Each row was made from one walk, in order. Every step used is in the known rows, and no mark comes twice. Write each row's walk.
In the rows, zero is written as 128.
Known rows:
bodo/pepif/fedaze/mubor: [140 125 124 138  73 113 105 139 128 110 138 128 122 138 115 100 118 164
 138 113 166 126 113 119 141 106 145 178 114 142 129 100 104 135 152 133
 127 139 132 142 150 109 133 140 151 142 107 133  88 123 107 106 123 119
 133 142 123 125 128  86 122 137 144 120 126 119 121 134 116 140 117 134]
fedaze/pepif: [134 131 123 145 128 141 122 127 139 134 122 133 137 127 114 113 119 147
 121 146 157 115 144 129 101  96 107  85 132 125 135 142 135 134 112 129
 125 127 138 136 113 142 127 113 118 138 132 122 135 119 138 117 128 127
 142 133 132 142 123 157 104 116 141 108 124 108 108 113 122 144 143 122]
mezag/fedaze/pepif: [136 170 133 151 123 138 127 140 132 111 135 127 158 112 107 116 120 157
 135 144 153 114 143 100  91 106 106 104 133 112 141 111 142 130  73 128
 125 103 142 129 114 138 136 116 136 151 114 113 151 112 130 124 123 126
 147 143 130 145 113 152 112 134 144  84 131 116 100 115 124 142 107 130]
fedaze/pepif/fopal/mubor/bodo: [133 139 118  99 170 148 125 129 121  99 124 137 128 132 157 112 123 125
 126 172  71 146 134 141  99 109 108  83 144 156 138 161 117 139 167 131
 134 142 137 122 130 106 125  90 110 136 132 133 139 130 155 138 130 101
 136 122 134 133  97 200 133 108 154 139 135 104 141 141 136 163 172 124]
fedaze/pepif/fopal: [139 132 115 129 143 157 127 133 134 117 118 130 138 135 127 120 124 153
 128 152  80 114 151 133 104 110 113  68 133 115 138 154 129 130 116 136
 129 128 172 123 115 122 148  90 115 155 133 119 143 126 132 121 129 121
 147 136 128 135 118 131 132 113 133 131 120 120 136 108 123 136 157 122]
mubor/bodo: [121 146 145 147 128 120 127 144 121 101 127 132 131 137 154 112 126 116
 117 140 119 119 135 129  92 131 103 115 130 148 126 140 135 127 121 132
 138 123 134 129 128 155 117 103 129 113 151 136 119 127 140 136 130 122
 119 132 127 128 130 175 111 130 117 131 154 117 123 125 152 137 169 122]
bodo/pepif/fopal/mubor/metus: [141 110 117 102 126 150 126 122 127 165 150 132 116 116 104 116 151 145
 130 164  39 154 149 140  96 111 136 242 130 148 129 156 113 138 123 120
 156 124 146 126 139 107 118 117 116 153 128 124 131 139  88 145 122 145
 128 122 124 125 140 128 130 140 148 160 102 130 142 164 104 108  98 122]
metus/mubor: [131 132 127 130 127 104 141 122 127 130 120 136 116 122 134 129 122 129
 133 122 126 139 119 112 156 122 124 129 127 118 123 136 131 136  95 130
 137 114 106 124 117 144 107  93 126 128 124 126 114 129 111 130 134 133
 125 132 126 126 143 146 108 125 101  97 134 124 114 120 140 129 143 120]
mezag/metus/mubor/fopal/pepif: [121  77 120  97 150 106 148 122 136 198 132 126 120 107  93 128 131 120
 126  94 152 141 120 135 155 137 161 139 131 105 134 121 141 115 117 106
 120 125 120 112 113 139 145 150 116 113 121 130 168 124 128 144 124 148
 111 109 151 138 111  94 132 116 142  88 123 149 133 105 118  88 148 130]
bodo/pepif/mubor/fopal: [134 124 124 120 113 109 118 142 125 118 148 118 123 116  91 129 130 108
 127 126  78 126 138 127 135 124 162 185 156 148 129 143 110 133 126 133
 118 125 132 120 139 108 154 207 119 109 119 131 129 141 116 143 113 157
 129 129 111 135 128 132 127 158 144 162 120 131 130 115 109  68 124 125]
fopal/pepif/mubor/metus: [142 119 118 112 139 113 133 141 132 162 120 127 131 136 104 116 139 103
 121  96 155 114 153 118 120 146 146 143 148 180 121 147 121 106 116 118
 118 133 107 123 140 103 138  82 135 144 136 114 158 125  95 130 117 134
 124 111 133 126 143 122 130 120 146 116 107 131 131 110 110 120  72 131]
bodo/pepif/fedaze: [134 121 131 142  68 131 127 122 133 104 143 127 133 118 124 107 130 156
 129 117 158 110 130 120 108 124 139 174 108 122 136  92 114 138 104 133
 130 116 149 142 140 112 131 159 115 145 123 130 109 118 114 116 125 138
 135 137 116 125 136 117 111 135 127 136 121 119 115 131 114 108  80 132]
fedaze/pepif/mubor/fopal: [137 119 121 116 135 125 120 149 134 121 131 123 142 143  94 132 114 110
 129 134 141 128 150 113 124 100 156  98 158 159 132 139 124 128 149 128
  91 133 138 124 131 102 161 157 119 118 117 120 134 125 136 129 115 129
 140 128 130 148 109 159 124 139 138 138 120 120 134 101 121  95 137 129]
pepif/mubor/bodo: [130 146 126 134 135  92 125 134 109  96 127 124 124 142 165 134 123  80
 125 120  96 126 141 121 133 144 116 102 159 159 115 149 131 130 134 119
 130 131 115 130 138 108 133 105 125 115 131 134 103 130 130 123 127 128
 125 132 118 124 127 200 129 125 104 161 142 116 129 128 150 135 129 130]
fedaze/mubor/pepif/metus: [119 132 117 131 154 145 114 146 133 144 110 121 147 148 108 142 121 148
 131 138 188 115 123 133 147 139 136  78 119  97 114 105 109 114 143 156
  99 136 126 139 137 133  99 160 151 126 130 128 121 144 129 113 118 105
 128 127 129 117 127  59 161 119 111 131 119 132 126 137 125 166 128 129]
fopal/pepif/metus/mubor: [112 130 129 112 158 152 149 129 137 139 113 132 101 127 132 150 138 109
 127 113 203 120 116 121 160 148 146 104 109  96 133 111 131 113  99 142
  98 123 103 125 113 151 125  86 127 128 146 122 153 137 121 118 135 123
 128 104 126 127 129 103 135 101 126  96 119 130 124 108 127 128 120 129]
pepif/fedaze/mubor/fopal: [136 128 124 111 104 120 116 145 124 108 114 122 123 156 101 113 110 166
 130  91 192 126 127 128 155 114 184 134 120 144 114  82 109 122 161 132
 107 132 128 126 149  97 148 147 148 123 111 149  84 108 110 119 114 126
 126 129 133 141 100  58 125 129 116 113 115 131 133 135 138 104 138 134]
mubor/fopal/pepif: [128 125 141 109 129 123 133 134 144 131 122 133 128 130  91 129 119 149
 113  91 161 113 140 115  90 129 165 138 132 141 125 115 125 111 114 127
  99 123 134 118 123 140 155 158 126 119 143 126 152 114 139 136 127 144
 122 107 130 140 108  86 107 115 149 107 120 129 126 102 118  79 152 125]
bodo/mubor: [130 126 141 154 104 121 114 123 128 128 123 148 135 121 125 146 130 162
 128 115 110 131 122 149  70 111 118 134 122 135 113 148 168 136  89 138
 146 126 121 129 108 139 111 136 139 130 148 122 114 118 145 127 132 145
 124 136 117 123 146 131 111 140 114 134 129 141 119 151 142 114 112 119]
mezag/metus: [127  97 119 146 111 100 130 129 126 196 128 139 154 121 126 133 132 148
 134 128 116 122 129 139  82 126 121 120 131  88 123 126 138 137  64 122
 145 123 135 128 113 141 122 113 119 139 162 131 115 125 115 135 129 146
 123 134 148 130 130 131 135 124  97 109 132 132 118 137 138 124 131 128]
pepif/fopal/mubor: [142 129 128 109 143 129 136  99 125 119 119 145 121 133 127 142 129 162
 137 136  54 138 131 143 104 118 139 142 139 121 113 144 113 145 110 130
 131 130 134 113 128  99 122  87 112 148 146 127 120 132 118 141 134 129
 136 124 130 123 114 139 120 112 115 142 121 119 129 170 138 113 100 121]
metus/mubor/bodo/pepif/fopal: [124 140 139 125 145 133 136 127 119 103 144 118  99 125 183 110 135 102
 124 148  11 139 120 137 173 143 104 176 130 132 145 165 118 134 168 120
 173 126 135 123 127 138 129 124 114 116  95 143 132 142 130 143 139 121
 126 128 122 120 139 146 126 141 143 178 148 136 145 108 126 124 188 120]
bodo/mubor/fopal/pepif/fedaze: [127 114 146 114  91 136 116 104 142 103 126 132 118 132 102 152 125 161
 116  71 185 129 128 136  81 140 178 135 109 149 126  77 154 109 140 125
 118 131 127 123 132 104 169 191 138 121 132 131 139  99 157 121 134 143
 115 115 118 135 119  63 121 125 152 125 110 143 132 131 119  90  74 136]

Which walk is each row?
[136 129 131 109 133 129 128 114 127 169 128 147 140 129  90 119 141 141
 128 145 148 160 146 134 104 105 134 182 129 155 112 145 135 143 105 115
 143 125 116 129 133 122  92 102 124 137 160 130 117 128  97 141 124 145
 122 122 133 132 137 163 110 128 129 112 116 115 119 172 136 129 105 126]  fopal/mubor/metus
[132 129 122 112 156 130 145 128 137 121 109 121 116 134 128 161 120 133
 129 138  54 126 132 138 172 160 115  71 134 118 125 139 127 124 131 120
 138 123 130 121 126 125 110 162 122 141 111 137 150 133 126 132 134 113
 125 119 123 112 145  75 120 117 106 152 118 134 137 122 126 138 165 121]  metus/mubor/pepif/fopal
[109 182 126 138 159 175 143 124 119 110 131 120 119 126 167 122 134  78
 133 157 195 143 117 111 182 127 106 104 120 103 154 112 137 128 133 128
 112 113 138 129 115 153 126  91 146 121 105 120 142 134 145 121 124 101
 139 132 133 137 117 187 149 132 132 126 139 122 124 103 139 159 122 138]  mezag/fedaze/pepif/metus/mubor/bodo
[136 117 124 133  97  98 123 126 124 116 148 128 123 120 121 129 130 114
 136 131  83 113 133 116 122 127 133 169 149 153 128 149 118 138  96 140
 137 128 121 134 133 117 139 137 109 127 131 120 116 140 121 123 119 136
 140 133 119 127 147 165 116 134 131 144 125 124 129 122 112 115  84 125]  bodo/pepif/mubor
[113 121 134 118 148 167 119 103 139 140 126 132 131 122 104 159 138 138
 117  99 192 117 118 147  69 131 175 136 109 119 122 109 153 108 130 140
  91 137 117 118 114 139 159 163 139 113 158 107 163 129 161 126 125 147
 121 108 116 136 125  67 151 122 145 131 107 155 142 130 121  81  86 131]  bodo/mubor/fopal/pepif/metus
[117 126 129 138 131 149 142 100 128 139 132 125 109 116 141 139 140 110
 134 144 146 129 108 133 168 124 124 171 106  87 139 134 121 137 103 145
 138 126 125 132 114 159 111 132 114 125 128 122 124 150 107 115 133 131
 130 124 113 124 150 132 143 137 121 139 122 133 121 119 118 102 109 125]  bodo/pepif/metus/mubor
[121 141 134 136 142 112 136 130 120 101 119 128 116 132 167 118 122  92
 126 131 115 135 121 132 173 132 108 125 128 151 128 152 128 134 148 118
 141 127 114 128 124 151 110  96 133 109 126 147 120 127 135 128 134 116
 118 130 131 124 132 180 109 132 110 118 159 124 125 114 154 137 192 124]  metus/mubor/bodo
[138 124 123 118 100 109 121 130 135 120 113 132 132 145 115 113 119 176
 127  60 243 117 125 122 137 135 161 104 111 139 119  85 106 110 134 127
 104 136 123 135 151 113 134  77 150 145 107 120 123 110 125 106 124 118
 126 115 134 130 108  60 114 100 153  85 118 125 127 123 125 156 104 133]  fopal/pepif/fedaze/mubor
[137 123 122 135 117 142 124 127 128 114 128 127 126 117 124 121 137 143
 129 145  12 118 134 144 100 114 115 176 127 113 134 158 130 138 110 129
 151 120 154 122 121 132 138 149 118 144 130 124 121 139 111 139 131 135
 139 138 121 128 132  99 127 137 131 170 125 133 137 126 114 100 114 114]  bodo/pepif/fopal
[139 119 124 123 142 143 124 137 136 115 123 130 140 140 131 158 119 147
 121 142  48 107 157 136 104 155 119  64 133 124 120 131 117 121 114 128
 131 123 147 121 132 120 117 164 120 143 136 133 143 128 130 137 130 119
 128 131 128 116 139  69 133 116 108 148 119 140 143 130 124 128 132 123]  mubor/pepif/fopal
[131 116 136 141  90 124 111 127 138 114 132 130 122 125 124 163 127 168
 122 109 183 119 139 142 100 151 123  77 109 126 115  80 163 122 151 125
 137 134 123 138 136  99 113 187 146 139 125 129 127 101 162 116 131 125
 116 131 113 118 153  78 117 122 112 134 113 130 120 163 123 139  64 136]  bodo/mubor/pepif/fedaze
[121 103 127 134 141  87 144 128 110 168 128 128 118 116 175 123 129  87
 127 131 123 148 108 136 169 141 100 110 132 104 132 138 139 131 122 108
 149 130 106 128 117 148 116  84 111 108 115 141 121 131 127 137 133 126
 114 131 149 122 134 179 132 129 110 116 157 136 128 129 149 140 170 126]  mezag/metus/mubor/bodo
[116 183 124 148 129 148 114 137 115  99 150 117 129 123 147 103 130 116
 135 139 137 135 110 118 160 136 111 193 123  99 133 119 110 121 147 143
 122 123 130 136 137 139 122 138 174 121 110 117 128 145 131 132 118 129
 133 140 131 126 123 115 164 156 145 143 145 141 134 141 129 150 108 137]  mezag/fedaze/mubor/bodo/pepif/metus
[128 121 144 143 122 127 114 119 132 123 136 142 154 120 105 168 122 163
 126 130 129 122 142 146  81 145 102  81 126 150 110 129 171 121 125 127
 148 131 123 135 124 138  99 203 142 126 130 125 136 115 163 127 128 125
 121 130 114 113 153 100 122 128 119 136 123 131 119 161 122 135 124 126]  bodo/mubor/pepif
[129  97 120 134 126  93 147 119 125 200 123 135 133 118 125 129 130 112
 138 121 117 151 105 128 155 134 108 113 129  76 118 133 144 137  88 113
 145 125 105 126 111 146 119  98 111 133 139 139 118 132 103 135 127 136
 122 129 151 126 133 144 126 131 100  98 127 139 119 133 139 130 128 127]  mezag/metus/mubor
[112 122 119 115 163 182 140 135 138 149 125 125 126 137 102 132 125 103
 127 155 209 139 117 123 168 102 165 112 118 101 145 113 119 127 161 140
  88 131 140 120 111 146 143 147 114 112 124 130 149 138 134 121 128 124
 139 122 122 151 113 132 152 130 128 118 115 126 133  94 123  99 174 129]  fedaze/pepif/metus/mubor/fopal
[103 153 126 127 155 156 143 114 120 123 113 125  98 136 170 145 139  72
 125 144 160 142 115 123 180 143 121 106 114 104 133 137 125 128 136 139
 112 133 112 130 124 158 115  70 125 108 141 137 118 140 131 122 139 119
 125 125 117 120 136 174 148 130  94 138 144 132 133 123 155 136 138 129]  pepif/metus/mubor/bodo
[126  94 122 124 135 119 141 129 119 171 150 124 114 114 169 114 143  88
 129 150   4 150 114 141 170 142  97 168 133  97 148 158 136 136 159 105
 173 119 133 117 126 140 140 131 105 116 106 135 134 146 118 153 134 132
 123 129 144 122 135 138 147 151 137 180 143 148 137 121 122 129 160 125]  mezag/metus/mubor/bodo/pepif/fopal
[132 173 146 155 118 105 104 149 116  83 145 124 132 116 136  76 131 140
 131 135  81 146 123 118 149 129 100 200 139 151 128 130 123 124 147 129
 148 116 127 139 136 137 112 149 173 128  90 125 117 128 131 140 118 124
 128 143 130 129 119 132 127 149 160 123 160 129 121 140 128 157 164 131]  mezag/fedaze/mubor/bodo/pepif
[131 144 127 132 102 103 116 159 112  85 122 124 123 152 154 102 122 137
 127 103 195 133 112 119 150 132 132 100 122 143 116 104 111 121 180 123
 134 142 120 141 158 115 123  77 160 119 113 146  82 113 131 115 124 105
 120 138 128 124 111 125 125 122 119 126 151 126 132 137 152 163 149 134]  pepif/fedaze/mubor/bodo
[136 141 125 135 147 118 120 147 118  95 122 121 123 143 150 120 118  79
 128 140 133 122 141 124 126 120 112  61 160 164 132 156 127 127 169 126
 130 135 120 136 131 109 141  91 126 113 122 126 134 126 151 125 122 118
 137 134 133 133 122 226 133 124 145 139 144 103 128 113 132 159 134 127]  fedaze/pepif/mubor/bodo
[118  96 137 136 104 104 140 124 118 158 156 117 113 113 168 109 138  93
 129 123 140 147 110 126 182 141 119 156 111 100 147 101 135 134 159 106
 162 123 137 138 137 120 137 120 107 110 109 138 115 124 124 126 132 130
 114 131 141 124 140 165 137 143 123 133 145 135 131 134 125 140 118 139]  mezag/metus/mubor/bodo/pepif/fedaze
[118 121 129 128 145 163 128 123 136 134 127 124 130 143 124 161 127 132
 122 145 168 119 133 125  98 155 128  66 113  92 124 101 124 119  93 149
 103 131 136 132 130 140 110 182 129 124 163 127 143 141 137 116 130 117
 126 128 122 117 143  93 156 120 104 142 118 122 132 138 129 138 115 128]  mubor/pepif/metus
